Each row comes from the steps of one walk. Every step used is in the known rows, and no mark comes twice. Write the walk behind each row, first mark first.
Known rows:
F Z: [-25   5  -8 -20  -9  -6  11  -3  -3 -14  -4  -3 -27   8   1  18 -19]
Q Y: [-14  15   7 -10  11   1   0  14  -4 -28   0   2 -13  14   1   5 -10]
Y Z F Q: [ 13   7   8   5   9  11   1  -8  12  15  -6 -17  -3  -6   3  -3   8]
Y Z: [ -2  12  -3 -24   3   6  17   7  13  -3   1  -1 -17  16  11   9   5]
F Q Y Z C: [  9 -15 -16  39   5  24  -5   5  12  12  -8 -27  -4   1  -3 -22  -8]
F Q C: [ -6   0   2  -3  27  -8   2   5  36 -27  19  17 -16   0  18  36   7]
Y Z F Q C: [ 29  -7  11   7  10  -4  -2  -7  32  15   9   7  13 -14  -7   3   9]
Y Z C Q: [  3 -18 -31  15  22   8  15 -12  11  12  -5   4 -18  11  13 -12  -2]
Q Y Z C W: [ 21  -2 -24  14  25   5   9  -5  -1  16   7  -6 -10  20  -4 -29 -12]
Z C Q: [-12  -8 -30   5  32  -7  12 -12   5  -8  -7   9 -32  15  16   3  -5]
Q C Z F: [  6  -9  16 -32 -13 -23  -4   0 -10   1   4  24  16   5 -17   9 -13]
F Z Y Q C: [  5   0   0   5 -43  -8   2  -1   7   9   7   5  25 -26 -13   8  13]
Q Y Z: [  5   7   6  -3   1  19   3  14   6  -8   2  -4   1  10  -3 -11  -3]
F Z Y: [-13   8  -1 -20 -21  -3   5   6 -11   3  -2  -1  -4 -14   1   3  -1]
F Z C Q Y: [-10 -26 -24  39   8   7  -7 -14 -12  -2 -10   0 -11   0 -16 -27 -32]
Z Y: [ -8  23   2 -29   1  -7   9  14  -5  -9   1   5 -10  -2  19  12  18]

Write each row's walk:
[  9  14   5 -11 -23 -12   3   9  12   0  12  13  18 -13   5  19  28] -> Z Y Q C
[-10   3  13 -33 -15 -13  -3   1 -30   3 -19  -1  -2  13 -10   2 -15] -> C Z F
[-14  11  -1   1 -46   5   3   1 -11  10 -14 -21   8 -20  -6   0  10] -> F Z Y Q
[  6  10  16  16  15   7 -20  -1  -5 -10  -8 -19   0  -5  -9  -7  -5] -> Z F Q Y
[ 15  -8 -18  11  -8  13   5   9   4  10  -8 -14  -3  12 -17 -26 -15] -> Q Y Z C
[ -8  28   4 -13 -24   1   6   9  -4  -2 -10 -14   2  -8  14  14  25] -> Z Y Q
[-13 -11   8 -11 -26 -11   0   8  -2 -11   4  11  12   6  -4  23   0] -> Y Q C Z
[ -2 -11  10 -31 -12 -17 -10  23 -10   1  18  31  21  -8   5   9   7] -> Q C Z Y
[-17 -20 -32  15  11  -5   9 -22  -2   2 -12   2 -26   4   1  -6 -23] -> F Z C Q
[  9   3  -5   8 -12 -15   5 -13   3  11  22  12  17 -20  -3   2  16] -> F Z Y Q C W
[  2  -6   1  23  31  26  -5   6   7  -9   9   9   1   7   8 -19   3] -> C Q Y Z
[ -2  14   9  -4  17  -6  -4  -9   3  -6 -10 -16 -16  -2  10  14   1] -> Z F Q
[ 36  -1   4   9  40  -7   0 -20  28  15  27  13   8  -5   4   0  12] -> Y Z F Q C W
[-13   1   3  16  41  10  -7   2  -3 -34   4  10 -14  11  14  -4  -3] -> C Q Y
[ -7 -12  26  16  -1  13 -32   6 -30  -2 -16 -17  11  -3 -14 -15 -17] -> C Z F Q Y
[-18   7  10 -12 -38   5  -6  14 -31   9 -16 -14  20  -7   5   4  16] -> C Z Y Q
[ 21  -1  12  23  20  22 -10  -6  -5   9   0   2  17  -1 -10 -32   0] -> C Q Y Z F
[  6  -9  17 -14 -38 -16  -8  -6 -12   8  -8   2  27  -1 -23   8  -1] -> Y Q C Z F
